Known rows, with every way that one mark hangs from another:
(z418 z452): [.09,.01,-.02,.10,-.08,.01,.01,.02,-.03,-.04,-.02,-.04,.27,-.05,.02,-.04,-.04,.08,.07,.05,.01,-.06,.01,-.03,.00,-.03,.03,.10,.09]
(z384 (z452 (z291 z938) z988)): [-.21,.12,-.14,.01,.12,-.10,.12,.20,-.09,-.23,-.20,.05,.27,.14,-.09,-.01,.02,.03,-.12,-.17,-.08,.05,.11,-.38,-.02,.08,.12,-.29,.18]
(z306 (z418 z452)): [.06,.06,-.01,.22,.03,.18,-.04,-.02,-.04,-.10,-.11,-.04,.44,.00,.12,-.11,.12,.09,.18,.11,.06,-.10,-.01,.08,.10,-.01,.09,.11,.10]
(z249 z306 z452): [.09,.05,.03,.03,-.03,.25,.02,.01,-.09,.09,-.12,-.06,.40,-.03,.10,-.11,.03,.13,.10,-.06,.00,-.02,.06,.17,.11,.02,-.07,-.04,.12]
(z452 z291 z384 z988): [-.27,.14,-.03,-.11,.10,-.18,.01,.05,-.01,-.16,-.16,-.03,.21,.07,-.27,.12,-.10,-.11,.09,.01,-.29,.26,.00,-.35,-.01,.03,.05,-.38,.09]
(z452 z384): [-.07,.02,.07,-.13,.04,-.11,-.01,-.05,-.03,-.07,-.03,-.06,.05,-.06,-.07,.07,-.03,.05,.01,.13,-.15,.15,.05,-.07,-.09,-.02,-.02,-.09,-.04]
(z306 z418 (z938 z46)): [-.21,.17,.17,.21,.21,.31,-.14,-.13,-.01,-.20,.05,.00,.05,.16,.20,-.27,.22,-.05,.18,.09,.16,-.21,-.02,.25,.04,-.09,.06,.07,.18]
(z418 (z452 z291 z384)): [-.13,.12,.00,.04,.00,-.11,.02,.05,-.05,-.26,-.08,-.03,.39,-.06,-.10,-.01,-.11,.02,.21,.12,-.16,.05,.02,-.23,-.04,-.06,.11,-.10,.12]
(z106 (z46 (z291 z938) z988)): [.05,.03,-.14,-.02,-.26,-.19,.24,.25,.03,-.21,.18,.08,.01,.21,.19,.10,.23,.00,-.07,-.10,-.34,-.16,-.01,.02,.07,.16,-.09,-.02,-.02]
(z452 z106 z291): [-.27,.21,-.06,-.05,-.02,-.03,.07,.18,-.03,-.18,-.02,.12,.05,.02,-.10,.02,-.11,-.12,.21,-.06,-.05,.03,-.07,-.23,.06,-.06,.13,-.27,.01]
(z291 z938): [.03,.08,.00,-.08,-.05,-.02,.17,.12,-.07,-.08,.03,.03,-.01,.03,.00,-.05,.08,.10,-.06,-.13,-.03,-.05,.03,-.11,-.03,.02,.01,-.03,.01]
(z232 z418): [-.15,-.02,-.08,.12,.09,.09,-.02,.06,-.05,.07,-.17,-.06,.09,.01,.01,-.09,.02,.11,.03,.04,-.07,.01,-.01,.04,.08,-.11,.02,-.01,.00]
(z418 (z452 z106 z291 z384)): [-.25,.23,-.02,-.05,-.09,-.14,.09,.15,-.09,-.31,-.10,.02,.37,-.07,-.14,.07,-.19,-.01,.30,.12,-.20,.10,-.01,-.32,-.03,-.11,.15,-.22,.09]
(z106 (z46 z291)): [.04,.06,-.03,.02,-.12,-.13,.00,.14,.05,-.07,.12,.06,.03,.11,.10,.07,.12,-.06,-.09,.05,-.14,-.03,-.07,.09,.03,.16,-.09,.07,.00]
(z249 z452): [.04,.09,-.01,.01,-.05,.02,.07,-.02,-.11,.02,-.04,-.02,.24,.02,-.01,-.09,-.05,.09,.07,-.04,-.04,.04,.03,.02,.01,-.05,-.01,-.05,.11]
(z46 z291): [-.01,.03,-.05,-.11,-.07,-.11,.01,-.02,.05,-.03,.07,.06,.02,.09,.04,.01,.09,-.09,-.08,.08,-.04,.04,-.05,.16,.02,.15,.00,.04,.07]
(z452 z232 z988): [-.16,.08,.13,-.04,.06,-.14,-.10,-.11,.08,.05,-.07,-.06,.22,.05,-.25,.12,.00,-.03,-.02,.04,-.20,.20,.01,-.16,.03,.08,-.09,-.18,.07]
(z46 z106 z291 z988): [-.07,-.10,-.22,-.17,-.20,-.06,.16,-.12,.18,-.20,.15,-.08,.03,.21,.21,.11,.16,-.11,-.09,.07,-.23,-.10,-.08,.32,-.02,.07,.17,-.15,.08]
(z46 z106 z988): [-.05,-.13,-.17,-.04,-.12,.05,.13,-.14,.13,-.15,.08,-.16,.01,.13,.18,.12,.09,-.03,-.01,-.01,-.19,-.13,-.04,.16,-.03,-.08,.17,-.18,.02]
(z232 (z384 (z452 z291 z988)) z418): [-.48,.07,-.21,.20,.18,-.06,.00,.10,-.22,.07,-.32,-.02,.55,.25,-.19,-.05,-.11,.10,-.06,.09,-.19,.21,.01,-.35,.12,-.10,.11,-.29,.10]
(z46 (z291 z938)): [.02,.12,-.05,-.18,-.10,-.14,.19,.13,-.03,-.11,.11,.08,.01,.13,.04,-.04,.15,.01,-.15,-.04,-.06,-.02,-.01,.05,-.01,.17,.00,.01,.10]
(z384 (z452 (z106 z46) z232 z291)): [-.41,.22,.08,.15,.05,-.12,-.12,.19,.01,-.27,-.06,.10,.29,.02,-.02,.07,-.08,.03,.11,.10,-.14,-.02,.05,-.26,.04,.03,-.03,-.25,-.01]
(z291 (z938 z46)): [-.16,.12,.07,-.10,-.10,.01,.18,.11,-.13,-.20,.12,.05,-.09,.09,-.03,-.10,.14,.06,-.03,-.18,-.03,-.15,.10,-.01,-.13,-.09,-.05,.05,.11]
(z384 z452): [-.04,-.08,-.06,.07,.06,-.01,-.07,-.01,-.01,-.06,-.12,.00,.08,.00,.08,-.02,-.01,.06,-.14,.07,.07,-.01,.11,.03,-.05,.03,.04,.02,.05]
(z306 (z938 (z46 z988))): [-.18,-.01,.05,.12,.02,.12,-.01,-.12,.07,-.20,.15,-.05,-.13,.16,.18,-.11,.11,-.10,.19,.00,-.09,-.24,.02,.18,.00,-.15,.01,.00,.16]
(z291 (z938 (z46 z106))): [-.19,.13,.02,-.14,-.11,.06,.26,-.02,-.05,-.28,.18,-.10,-.08,.16,.07,-.05,.18,.08,-.13,-.18,-.01,-.20,.04,.10,-.22,-.15,.10,-.08,.17]
(z306 z418 (z938 (z46 z291 z988))): [-.23,.08,.01,.10,.05,.17,-.05,-.14,.10,-.32,.14,.04,.05,.30,.31,-.16,.35,-.19,.20,.14,-.07,-.24,-.06,.44,.13,.02,.05,.05,.21]
(z291 (z938 (z46 z988))): [-.17,.00,-.06,-.08,-.19,-.04,.24,.09,-.07,-.27,.13,.04,-.09,.16,.05,-.01,.18,.02,.07,-.21,-.23,-.22,.12,.02,-.06,-.12,-.06,-.02,.10]
(z232 (z249 (z306 z418)) z384): [-.18,.06,-.02,.32,.16,.38,-.11,.07,-.27,.35,-.17,.05,.63,.11,.21,-.17,.14,.12,.09,.20,-.02,.03,-.13,.17,.24,.01,-.18,.01,.00]
(z249 (z306 z938) z452): [.10,.13,.11,.15,.13,.38,-.03,-.10,-.03,.10,-.05,-.09,.37,.02,.26,-.27,.03,.13,.17,.01,.12,-.11,-.01,.18,.13,-.01,.01,-.04,.20]
(z249 z306 (z452 z291)): [-.06,.19,-.02,.08,.03,.25,.02,.11,-.10,-.03,-.13,.06,.48,.03,.06,-.15,-.02,.05,.21,-.13,-.01,-.06,.04,.02,.14,.01,.03,-.17,.19]

Rows:
[-.51,.32,.06,-.11,.01,-.25,.04,.03,-.10,.01,.00,.11,.48,.20,-.42,.15,-.18,-.07,.18,.06,-.31,.29,-.09,-.52,.13,-.03,.00,-.45,.04] : (z452 z106 (z232 z384) z291 z988)
[-.25,-.07,-.16,-.19,-.26,-.04,.16,-.13,.15,-.30,.23,-.08,-.08,.28,.17,.09,.24,-.16,-.07,.02,-.26,-.20,-.03,.45,-.09,-.05,.10,-.07,.19] : (z938 (z46 z106 z291 z988))
[-.22,.24,.30,.30,.18,.26,-.24,-.24,.01,-.24,.07,-.06,.45,.06,.12,-.29,.20,.06,.31,.23,.10,-.22,.03,.21,.07,-.07,-.01,.13,.28] : (z306 (z418 (z452 z232)) (z938 z46))
[-.28,.06,.09,.18,.06,-.06,-.09,-.05,-.16,.37,.04,.06,.44,.09,-.11,-.06,-.05,.12,.03,.26,-.17,.18,-.11,-.07,.10,-.02,-.24,-.04,-.02] : (z452 (z232 z249 z384))
[-.24,.04,-.04,-.21,-.16,-.01,.10,-.13,.08,-.24,.22,-.08,-.06,.22,.09,.00,.18,-.12,-.15,.03,-.06,-.13,-.04,.41,-.14,-.01,.09,.00,.20] : (z938 (z46 z106 z291))
[-.14,.07,.01,.09,.00,-.02,.00,.04,-.18,.14,-.19,-.05,.41,-.06,-.02,-.10,-.11,.16,.08,.16,-.23,.22,-.04,.02,-.03,-.06,-.16,-.12,.10] : (z232 (z249 (z452 z384)))
[-.21,.01,-.09,-.14,-.23,.04,.31,.00,.01,-.35,.19,-.10,-.08,.22,.16,.02,.22,.05,-.02,-.22,-.23,-.28,.06,.14,-.15,-.18,.13,-.15,.15] : (z291 (z938 (z46 z106 z988)))
[-.28,.06,.16,.06,.12,-.11,-.17,-.08,-.02,.14,-.10,-.04,.29,-.08,-.11,.01,-.04,.08,.03,.31,-.26,.23,-.03,.00,-.02,.03,-.25,-.09,-.02] : (z452 (z232 z249) z384)
[-.20,-.05,-.11,-.14,-.23,-.11,.08,-.02,.05,-.22,.15,.08,-.10,.19,.07,.06,.17,-.20,.02,.02,-.26,-.14,.04,.31,-.01,.00,-.07,.06,.14] : (z938 (z46 z291 z988))
[-.03,-.01,-.22,-.23,-.24,-.07,.33,.00,.10,-.27,.18,-.05,.02,.23,.20,.07,.24,-.02,-.14,-.04,-.25,-.14,-.05,.20,-.04,.08,.17,-.17,.13] : (z46 z106 (z291 z938) z988)
[-.14,.02,-.06,.10,-.07,-.06,-.01,.20,-.04,-.15,-.08,.02,.07,.00,.12,.09,-.04,.07,-.06,.06,-.04,-.04,.02,-.10,-.01,.00,.00,-.09,-.08] : (z384 (z452 (z106 z46)))
[.08,.19,.15,.28,.24,.54,-.11,-.12,-.06,.02,-.17,-.08,.54,.06,.33,-.34,.18,.13,.27,.08,.20,-.14,-.02,.31,.22,.02,.06,-.03,.20] : (z249 (z306 z418 z938) z452)
[-.28,.08,.14,-.07,-.16,-.26,.01,.05,.07,-.22,.05,-.03,.17,.03,-.06,.27,-.03,.02,.22,.21,-.53,.10,.03,-.21,.02,-.04,-.17,-.27,-.16] : (z452 (z106 (z46 z988)) z232 z384)
[-.25,.18,.14,-.18,-.07,-.27,-.01,-.05,.00,-.12,-.14,-.15,.53,-.07,-.34,.21,-.17,.06,.19,.24,-.38,.33,.00,-.36,-.03,-.01,-.02,-.27,.09] : (z418 (z452 z106 z232 z384 z988))
[-.09,.09,.06,.44,.35,.60,-.24,.01,-.02,.19,-.21,-.02,.40,.04,.44,-.32,.21,.06,.17,.19,.18,-.13,-.17,.34,.26,.07,-.05,.02,.11] : (z232 (z249 (z306 z418 z938)))
[-.13,-.02,-.05,.20,.05,.23,-.03,.08,-.22,.42,-.08,.03,.45,.08,.11,-.10,-.01,.14,.00,.12,-.08,.07,-.10,.07,.16,-.02,-.21,.02,.00] : (z232 (z249 z306) z384)
[-.12,.19,.15,.01,-.05,-.12,.02,-.18,-.18,.19,.08,.02,.60,.11,-.20,-.07,-.11,.19,.11,.15,-.18,.16,.06,-.12,.07,-.06,-.15,-.11,.06] : (z249 (z452 (z232 z384)))
[-.10,.10,.02,-.12,-.12,-.13,.09,.05,-.09,-.19,-.08,-.07,.30,-.12,-.09,.11,-.16,.09,.18,.17,-.17,.11,.01,-.18,-.06,-.10,.06,-.10,.02] : (z418 (z452 z106 z384))
[-.33,.23,-.10,-.11,-.01,-.10,.06,.20,-.01,-.15,-.13,.06,.16,.11,-.24,.12,-.14,-.19,.17,-.12,-.18,.16,-.10,-.38,.09,-.01,.14,-.41,.08] : (z452 z106 z291 z988)
[-.21,.20,.12,.10,.13,.20,-.10,-.12,.03,-.23,.12,.05,.03,.22,.23,-.24,.30,-.15,.10,.15,.13,-.19,-.06,.43,.05,.05,.03,.12,.23] : (z306 z418 (z938 (z46 z291)))
[-.42,.04,.11,.17,.22,-.01,-.20,-.01,-.07,.20,-.28,-.09,.38,-.05,-.09,-.09,-.02,.22,.05,.36,-.32,.25,-.03,.02,.04,-.07,-.22,-.12,-.02] : (z452 (z232 z249 z418) z384)
[-.20,-.01,.06,.02,.14,-.13,-.16,-.13,.05,.01,-.20,-.08,.31,.05,-.15,.10,-.01,.04,-.15,.13,-.10,.17,.10,-.14,-.02,.12,-.05,-.15,.11] : (z384 (z452 z232 z988))
[-.19,.19,-.13,.20,.03,.07,.18,.29,-.16,-.19,-.16,.02,.44,.06,-.01,-.21,.02,.19,.16,-.10,-.10,-.11,.01,-.24,.10,-.13,.15,-.06,.17] : (z232 (z418 (z452 (z291 z938))))
[-.08,.15,-.04,.09,.00,.31,-.03,.10,-.06,-.06,-.31,-.10,.66,.00,.07,.03,.07,.02,.24,.04,-.05,.05,-.05,-.05,.21,.05,.08,-.14,.15] : (z249 (z306 (z418 (z452 z106 z988))))
[-.16,.15,-.03,-.17,-.12,-.20,.09,.04,-.06,-.14,-.18,-.14,.40,-.05,-.25,.20,-.18,.04,.14,.12,-.32,.27,-.03,-.35,-.06,-.06,.08,-.24,.10] : (z418 (z452 z106 z384 z988))
[-.14,.20,.01,.16,.11,.04,-.04,.03,-.08,-.32,-.17,-.01,.57,.00,.00,-.08,.05,.03,.31,.19,-.10,.01,.03,-.14,.06,-.03,.14,-.11,.12] : (z306 (z418 (z452 z291 z384)))
[-.35,.19,.16,-.28,-.01,-.28,-.04,-.07,.03,-.08,-.12,-.07,.26,-.01,-.34,.25,-.14,-.02,.10,.19,-.38,.37,.01,-.34,-.03,.03,-.07,-.38,.00] : (z452 z106 z232 z384 z988)
[-.32,.04,-.11,.27,-.05,-.07,-.01,.26,-.26,.20,-.09,.08,.40,.13,.09,.02,-.13,.19,-.08,.21,-.15,.10,-.13,-.18,.05,-.08,-.16,-.08,-.08] : (z232 z249 (z384 (z452 (z106 z46))))
[-.21,.27,.12,.05,.04,-.04,-.05,-.05,-.05,-.10,-.02,.07,.46,.04,-.17,-.11,-.06,.04,.22,.00,-.12,.05,.06,-.10,.09,.01,-.02,-.23,.17] : (z249 (z452 z232 z291))
[-.03,.23,.07,.40,.27,.53,-.15,.01,.00,-.18,-.14,-.03,.64,.03,.33,-.33,.16,.01,.40,.09,.20,-.28,-.06,.10,.25,.03,.18,-.01,.25] : (z249 (z306 (z418 (z452 z291)) z938))
[-.24,.09,.01,.23,.00,-.14,-.08,-.05,-.17,.34,-.09,-.05,.82,.10,-.25,.03,-.12,.15,.06,.23,-.31,.26,-.13,-.27,.12,-.01,-.20,-.07,.14] : (z418 (z452 (z232 z249 z384) z988))
[-.22,.17,.15,.03,.05,-.16,-.08,-.08,.01,-.25,-.05,-.02,.53,-.07,-.19,-.01,-.09,.06,.24,.21,-.24,.10,.08,-.24,.00,-.01,.00,-.16,.13] : (z418 (z452 z232 z291 z384))
[-.32,.15,-.17,.06,-.10,-.09,.13,.12,-.26,.16,-.20,-.11,.65,.14,-.23,.05,-.19,.18,.13,.12,-.31,.25,-.13,-.36,.13,-.22,.08,-.20,.08] : (z232 z384 (z418 (z452 z106 z988)))
[-.45,.20,-.18,.36,.10,.10,.06,.18,-.36,.31,-.25,.06,.74,.20,-.09,-.29,-.15,.23,.17,.08,-.24,.18,-.15,-.12,.20,-.23,-.07,-.21,.13] : (z232 (z249 (z452 z291)) z384 z418)
[-.10,.15,-.04,-.10,-.18,-.16,.07,.23,.04,-.13,.11,.10,.01,.09,.07,.12,.03,-.09,.00,.06,-.18,.02,-.13,.01,.05,.11,-.06,-.05,-.04] : (z452 (z106 (z46 z291)))
[-.12,.07,.19,.09,.15,.39,-.11,-.10,.00,-.04,.08,-.05,.03,.04,.23,-.23,.14,-.03,.12,-.02,.15,-.24,.02,.27,.02,-.07,-.05,.09,.19] : (z249 (z306 (z938 z46)))
[-.23,.24,.00,-.15,.05,-.22,.19,.17,-.09,-.26,-.13,-.01,.22,.11,-.28,.07,-.02,-.01,.03,-.11,-.30,.21,.03,-.49,-.04,.04,.09,-.39,.11] : (z452 (z291 z938) z384 z988)
[-.04,.20,.24,.34,.24,.24,-.21,-.22,.06,-.11,-.02,-.06,.54,.02,.16,-.25,.12,.11,.28,.29,.12,-.13,-.03,.10,.17,.04,.06,.06,.16] : (z306 (z418 (z452 z232)) z938)
[-.02,.12,-.10,-.24,-.12,-.05,.27,.01,.04,-.20,.19,-.05,.03,.19,.13,-.02,.21,.03,-.21,-.03,-.07,-.09,-.07,.17,-.11,.12,.16,-.09,.14] : (z46 z106 (z291 z938))
[-.18,.14,.16,.16,.21,.62,-.08,-.22,.06,-.21,.03,-.19,.22,.17,.42,-.26,.34,.02,.13,.07,.22,-.33,-.04,.50,.03,-.09,.16,-.04,.22] : (z249 (z306 z418 (z938 (z46 z106))))
[-.59,.15,.07,.22,.26,-.01,-.19,.09,-.07,.07,-.29,-.01,.45,.00,-.13,-.12,-.06,.13,.17,.31,-.33,.23,-.05,-.10,.09,-.07,-.16,-.25,.03] : (z452 (z232 z249 z418) z291 z384)
[-.22,-.02,.17,.39,.37,.37,-.34,-.13,.05,.23,-.19,-.05,.44,-.02,.33,-.25,.06,.14,-.01,.30,.13,-.07,-.01,.25,.13,.13,-.16,.02,.16] : (z384 (z452 (z232 (z249 (z306 z938)))))
[-.40,.27,.04,.15,.09,-.10,.09,.15,-.24,.15,.04,.20,.52,.17,-.16,-.15,-.01,.13,.07,.06,-.22,.10,-.09,-.35,.11,-.01,-.16,-.20,.05] : (z452 (z232 z249 z384) (z291 z938))
[-.24,.11,.02,-.27,-.05,-.22,.07,.04,-.03,-.09,-.14,-.09,.13,.01,-.27,.23,-.14,-.04,.05,.08,-.30,.33,-.05,-.31,-.06,-.02,.02,-.35,-.01] : (z452 z106 z384 z988)
